Each row comes from the steps of one walk. Every step used is in the known rows, and no mark comes twice. Write the walk behind each row, first mark first.
(in the rows, 128 means zero)
Known rows:
v -> x -> g: [124  90 174 163 108 105 166 113 116 166 135 122 111 129 133 105 154 134
 101 108 148 124 109 120 134 166 164 192  87 154 139 122 114 111 151 188
 152 113]
d -> z -> c: [151 127 140 139 158 132 124  72 164 133 121 191 152 125 153 124 109 175
 173 136  85 112  94  63 121 133 129 163 170 115 173 166 166 149 131 159
  96 129]
s -> m -> q -> v: [111 173 113 136 100 123 146 136 111 138 179 117 113 101 125 151 168 118
 152 126 121  96 122 135  81 164  72  77 118 115 103 119 165 112 169  54
 106 126]
q -> m: [153 115 129 137 119 112 107  90 119 126 172 119 111 131 125 148 156 124
 190  90 126 145  98  67 103 172 169  96 144 143 145  76 158 145 138 123
 114 129]
j -> l -> x -> g -> e: [148  85 129 116  79 128 211  98 193  86  91 139 160 138  68 100  67 141
  97 149 128 104 192 145 185 188 123 122 109 103 192 114 142 203 135 184
 131 128]
z -> v -> x -> n -> t -> p -> d: [119 135 151 130 145 134  92 166  98  86 129 152 114 116 153  91 117  96
 127 107 184 131 122 161 137  93 162 113 151 133  82 123  64 117  79  74
 161 122]
j -> l -> x -> v: [ 99  97 121 131 133  87 179 108 121  73 109  99  98 172  99  73  78  73
 131 148 115 122 201 141 130 148 128  94  78  85 144 152 124 150 152 124
 136 175]
n -> t -> p -> d -> z -> v -> x -> l: [111 176 132 138 147 156 131 159 150 127 126 125 152 157 116 111 110 113
 138 110 129 129 172 145 132 109 109 153  95 126 113 156  45 112  77 132
 174 122]
t -> p: [195 122 131 139 152 139  80 116 133 116 177 122 137 114 125  98 109 110
 127 127 130 142  69 126 190 130 121 148 151 134 150 134 127 132  91  97
  93 144]
j -> l -> x -> g: [138  95 144 158 114 110 232  86 139 116 116 101 130 137  98  60  90 110
  99 133 133 112 175 113 171 185 146 123  74 137 159 136 143 166 163 190
 147 139]
p -> c -> z -> d: [178 135 129 109 172 123 119 148 130 103 101  95 168 131 130 132  78 186
 160 130 103 164 127 104 146  89 133 100 173 125 126 107 185 141  90 124
  75 107]
t -> n: [144 111 130 119 159 118  76  98 102 108 119 126 137 115 174 134 154 114
 136 183  97 151  50 134 180  85 187 127 145 149 165 121 156 137 112 124
  98 162]
m -> q -> v -> x -> n -> t -> p: [111 160 103 127 116 135  97 141  89 147 186 144 134 100 113 142 115  78
 116  84 174 115 122 168 151  92 142 130  97 108 110 161  78  89  96  78
 186 139]
v -> x -> n -> t -> m: [100 135 103  89 128 105  85 121  42 104 173 150  87  97 162 148 168  59
 141 122 145 162  59 111 132  85 223 152 129 119 140 101 101 104 147 165
 203 140]
m -> s: [148 113 149 109 116 143  67  98 160 150 133  99 121  97 131 114 142 174
 138 124 107 180  80 138 124 128 100 134 148 147 107 150 132 141 117 141
 110 133]
l -> x: [127  49 123 143 133  77 142 106 128  96  98 108 118 159 130 106  93  84
 135 133 119 117 109 113 151 148 136  78 131  86 131 140 203 157 156 154
  98 158]
z -> d -> p: [210  97 157 138 156 162  57 128 159 115 122 115 164  98 117  70  84 178
 162  96 133 119 102 139 179 168 111  69 180 100 103  85 130 154  97  77
 118 148]
m -> s -> q -> v -> x -> g -> e: [104 131 127 127  32 138 167 137 188 158 120 149 161 124  64 155 150 163
  78 114 142 104 159 183 117 183  95 151  83 132 151 101 116 143 166 136
 117  89]
n -> t -> p -> d -> z -> v -> x: [ 95 132 137 153 116 136  88 133 122 143 119 132 134 134 149 151 123 128
 132  94 148 102 150 151 146 107 137 134 134 126  91 145 106  83 115 116
 140 122]
v -> x: [113  57 143 144 117 100 102 121 106 142 130 101 108 159 148 163 132 142
 131  97 134 111  88 126 149 123 148 171 127 117 116 148 157 103 142 172
 120 138]
e -> g: [151 111 184 163 149 122 161  70 139 133 138 127 113  93 140  83 135 130
 106 112 133 139  81  77 148 158 129 136 118 165 151 142 149 131 131 150
 126 150]
d -> z -> c -> p: [174 132 132 106 147 167 111 104 119 122 110 169 135 129 126 117  93 147
 123 153  92 134 139  74 138 120 121 104 228 139 160 164 147 161 104 132
  77 137]
m -> q -> v: [121 151 127 155 104 133 119 123 146 153 147 118 119  94 133 138 142 140
 145 117 129  96 139 137 120 163  86  83 123 121 119 150 150 122 138  65
 113 134]
n -> t -> m -> q -> v -> x -> l: [ 95 185 100 131 106 139 141 165 114 143 160 106 132 143  99 151 154  89
 135  90 131 118 148 149 120 125 121 151  74 115 126 160  57  96 119 133
 194 119]
m -> s -> q -> v -> x -> n -> t: [ 34 122 110  96  93 109 120 135  92 154 166 138 111 107 134 166 149  92
 111  75 142 143 114 154  58  85 146 115  73 114  82 142 106 119 150 109
 197 144]
p -> c: [176  90 135 113 192 113 139 147 178  95 115 102  92 126 159  87 134 113
 130 144 102 156  61 116 120 116 122 172 172 143 122 130 155 175  86 148
  86 125]
l -> x -> n -> t -> m -> q -> v: [ 81 183  83 131  95 110 131 126  82 127 146 145 109  90 123 143 153  64
 144 128 159  98 144 145 115 132 152  54 100  99 123 130 131 104 172  84
 169 134]
p -> d -> z -> v -> x: [ 87 116 150 158 122 123 102 119 125 145  86 129 119 148 165 156 134 167
 150 125 137  95 149 133 136 124 136 136 135 129 101 134 145  85 148 144
 116 120]
z -> c: [154  95 140 114 146  95 133  93 140  90 120 171 142 131 132 126 110 151
 168  95 102 127  76  81 113 123 133 152 180 105 171 167 144 143 129 104
  90 120]
q -> v -> x -> g -> e: [114 103 136 129  58 115 168 115 171 127 110 160 135 127  76 150 129 143
 110 123 157  94 156 152 136 188 138 150 107 115 173  95 118 156 141 153
 126 105]
m -> q: [167 112 160 148 136 162 102 139 157 162 135 106 147  94 170 115 116 182
 119 129  95 137 109 141 166 135  77 134 146 122 119 174 151 121 110 118
 134 138]
v -> x -> g -> e: [136  79 153 122  74 124 159 120 175 126 104 156 145 130  94 138 117 161
  98 128 141 115 138 151 157 175 136 177 119 116 177 102 119 159 127 181
 135 108]
p -> c -> z: [182 105 111 116 188 130 135 136 142 121 118 100 117 154 165 135 115 139
 108 213  70 179 126  71 119  89 112 156 166 156 151 133 188 173  89 185
  79 144]

Which walk is each row?
[114 167 142 128 151 163 144 157 132 123  87 114 135 173 116 111 110 141
 131 150 122 127 195 131 129 120 101 127 124 144 117 148  75 119  99 147
 136 121]
c -> p -> d -> z -> v -> x -> l
[220  81 133 128 206 153 109 153 199 105 112 105 103 124 141  56 131 119
 113 156 112 136  74 132 139 144 101 155 186 140 105 109 127 189  74 133
 102 144]
d -> p -> c
[ 98 118 103  99 174 104 134 121  76 123  76 142 114 161 138 154 121 142
 134 188 153 124 160 129 115  68 152 143 109 117 130 116 129  90 153 149
 143 143]
d -> p -> c -> z -> v -> x -> n
[ 58 149  88 136  50 115 103 151  94 164 178 107 116 130 111 195 194  90
 104  60 143 106 104 167  90 128 131 128  86 134  89 131 122  75 192 101
 134 110]
n -> t -> m -> s -> q -> v -> x
[116 141 141 127 150 128 108  71 161 135 106 143 134  98 167 135 118 160
 169 159  84 137 146  96 130 134 104 101 142 123 150 123 162 123 144 102
  98 144]
d -> z -> v
[170 126 110 103 176 129 124 124 151 102  85 113 135 135 139 134 108 143
 126 187  82 163 177 102 118 102  78  99 172 134 145 119 142 137 113  80
  79 141]
d -> p -> c -> z -> v
[147 145 129 119  92 140  73  89 142 160 157 103 122 110  99 146 170 166
 174  91 131 176  99 114  93 154 132 104 141 160 109 108 131 132 133 130
 117 115]
q -> m -> s
[ 99 124 144 143 118 143  98 132 105 141  79 124 116 152 150 152 123 156
 126 136 140  99 175 136 142 116 129 109 165 141  97 136 135  90 136 132
 104 122]
c -> p -> d -> z -> v -> x
[ 36 143 104 119 105  98 134 118  73 163 131 142 107 139 124 170 163 134
 132 131 168 104 117 154  82 103 146 132  52 126 106 126 142  82 204 129
 141 131]
m -> s -> q -> v -> x -> n
[ 90 177 108 132 116 124 180 164 113 142 159  98 133 170  90 153 154 117
 146 112 126 100 147 148  91 142  78 148  60 112 114 145 102  94 145 128
 150 116]
s -> m -> q -> v -> x -> l
[ 84 119 120 168  80 114 116 136 109 173 133 102 116 142 123 185 148 144
 133  84 158  67 138 161 134 142 116 129 103 115 101 166 145  73 159 116
 125 124]
m -> q -> v -> x
[164 151 148 150 161 163 103 115 167 115 138 205 153 115 155  88 106 148
 154 117 115 114 102  88 126 124 139 149 191 129 133 164 109 162  78 127
 124 119]
n -> t -> p -> d -> z -> c
[ 52 180  69 114  75 107 139 131  98 134 164 139 118 106 104 144 180  57
 115 113 139 122 120 152  62 133 125  52  66 122 106 105 143 121 214  66
 130 128]
l -> x -> n -> t -> m -> s -> q -> v
[164  91 161 110  96 135 159 109 197 108 114 163 146 102 105 106 112 156
 107 152 117 140 130 130 151 184 122 151 138 120 193  90 123 196 111 157
 125 118]
x -> g -> e
[ 51 114 145 108 141 119 110 122  97 125 121 165 101 107 184 133 118 110
 144 118 144 138 139 123  89  80 179 116 120 111  89 129  99 129 111 145
 212 152]
p -> d -> z -> v -> x -> n -> t
[ 95 155 146 165  78 109 199 136  90 178 162 123 114 121 108 134 190 122
 107 106 162  88 135 145  91 181 126 156  61 147 111 112 120  81 192 136
 151  94]
s -> m -> q -> v -> x -> g
[122 113 136 128 148 121 145 143 136 130 131  95 131 179 115 126 118 130
 139 115 111 135 120 123 135 126 116 184  85 119 140 159  98 126 109 180
 153 133]
v -> x -> l
[153 148  97  88 159 117 129 132 134  95 120 116 144 123 132 151 100 103
 117 151  88 185 170 110 116  64  97 110 164 132 149 141 121 127  86  62
  96 130]
n -> t -> p -> c -> z -> v
[217 107 142 137 159 172  58 127 141 128 121 112 175 120 120  98  75 193
 145 139 114 134 142 112 176 149 102  63 178 110 118  87 151 155  97 101
 112 156]
c -> z -> d -> p
[116 146 177 161 110 144 161 128 111 162  89 142 117 122 137  92 146 149
  91 144 157 116 184 128 130 160 150 135 126 177 117 111  92 106 142 153
 136  98]
c -> p -> d -> z -> v -> x -> g
[200 159 116 117 171 136 107 155 125 103 117  97 184 132 113 126  71 172
 151 128 118 160 125 119 172  84 131 109 171 129 132 109 168 128  76 104
  70 103]
t -> p -> c -> z -> d
[142 127 119 149 109 129 132 127 131 146 195 117 141 139 131 154 172 123
 142  80  97 138  95  83  84 173 127  94 110 151 136  70 179 138 178  91
  97 120]
s -> q -> m
[131 158  98 107 182 128 130 148 139 120 127 139 122 121 134 121 121  80
 120 127 143 138 109 153 133  63 147 180 131 132 110 141  96 112  77 128
 142 118]
d -> z -> v -> x -> n -> t -> p -> c
[137  84 159 161 123  85 199  98 133 131 109 128 120 130 119  63 123  92
 103 138 138 128 125 105 137 186 156 118  88 128 149 115 151 157 165 175
 134 130]
l -> x -> g
[ 68 166  81 101 102 106 111 140  45 116 192 154  99 100 152 164 190  41
 122 109 143 135  75 125 100  99 197 127  96 124 133  88 110  98 186 114
 185 130]
s -> q -> v -> x -> n -> t -> m
[ 93 146  91  98 166  92 142 121  59 117  93 142 121 160 131 170 117 125
 133 177 162 132 149 134 130  46 164 163  97 124 144 130 129  67 148 140
 127 125]
t -> p -> c -> z -> v -> x -> n
[129 159  92  75 175 108 140 125 110  92 110 136 137 120 137 150 100 100
 126 173 105 185 173 110 105  46 119 111 143 128 153 131 115 119  99  73
 118 134]
x -> n -> t -> p -> c -> z -> v
[134 131 158 123  79 169 152 138 170 125  65 173 148 128  99 121 111 172
  87 167 148 107 207 155 154 169 123 125 160 142 154  92 101 159 113 160
 120  97]
c -> p -> d -> z -> v -> x -> g -> e
[113 140 129 123  46 131 187 144 152 139 133 153 150 124  75 163 149 150
 102 128 148  86 161 173 117 185  98 144  97 109 150  93 126 130 160 137
 135  90]
s -> m -> q -> v -> x -> g -> e
[ 77 136 110 151  77 107 138 147  82 161 160 101 110 148 117 196 170 127
 138  92 152  67 125 158 102 142 103 125  98 110  86 141 161  64 184 107
 120 116]
s -> m -> q -> v -> x
[ 85 155 102 103  92 146  99 157  95 164 175 123 143 109 145 156 188 119
  78 106 109 166  68 165 100  90 124 153  82 148 100 120 123  90 194 128
 158 116]
v -> x -> n -> t -> m -> s -> q
[182 111 171 120 153 159 107 165 117  67  91 155 109 134 147  62 106 141
 118 142 136 137 124 104 123 128 134  83 251 157 107 138 108 182  75  91
  80 116]
z -> c -> p -> d
[108 191 101 143 114 136 146 158 113 144 142 102 132 154  95 148 157 112
 145 118 138 105 144 148 135 138 117 160  72 124 140 151  78  85 140 142
 161 112]
t -> m -> q -> v -> x -> l
[222 106 138 122 199 150 102 166 192  95  98 101 137 113 121  56 106 148
 143 116 129 130  81 150 153 137 110 123 192 123  92  94 130 171  70 100
  96 120]
z -> d -> p -> c
[170 136 171 158 171 207  78 130 151 143 112 146 103 117 192  64 118 161
 119 210 108 132 138  89 149 153 126  95 204 176 102 113 157 192  81 184
 104 151]
c -> p -> d -> z
[127 166  94 102 157 127 163 171 136 113 124  95 157 179  90 149 102  94
 115 117 108 160 178 139 122  69  97 174  94 125 140 170  56 104  73 127
 152 117]
n -> t -> p -> c -> z -> v -> x -> l
[215  98 109 129 198 162 111 140 160 127 117 105 123 152 151 108 113 144
  96 221  78 164 136  83 134 111  92 141 176 153 137 118 166 183  82 173
  92 160]
d -> p -> c -> z
[ 50 114 121 108 109 108 120 131  83 147 155 141 104  98 150 162 126  95
 129  83 153 124 131 143  93  89 161 116  94  95  95 158 103 112 121 118
 220 153]
m -> q -> v -> x -> n -> t
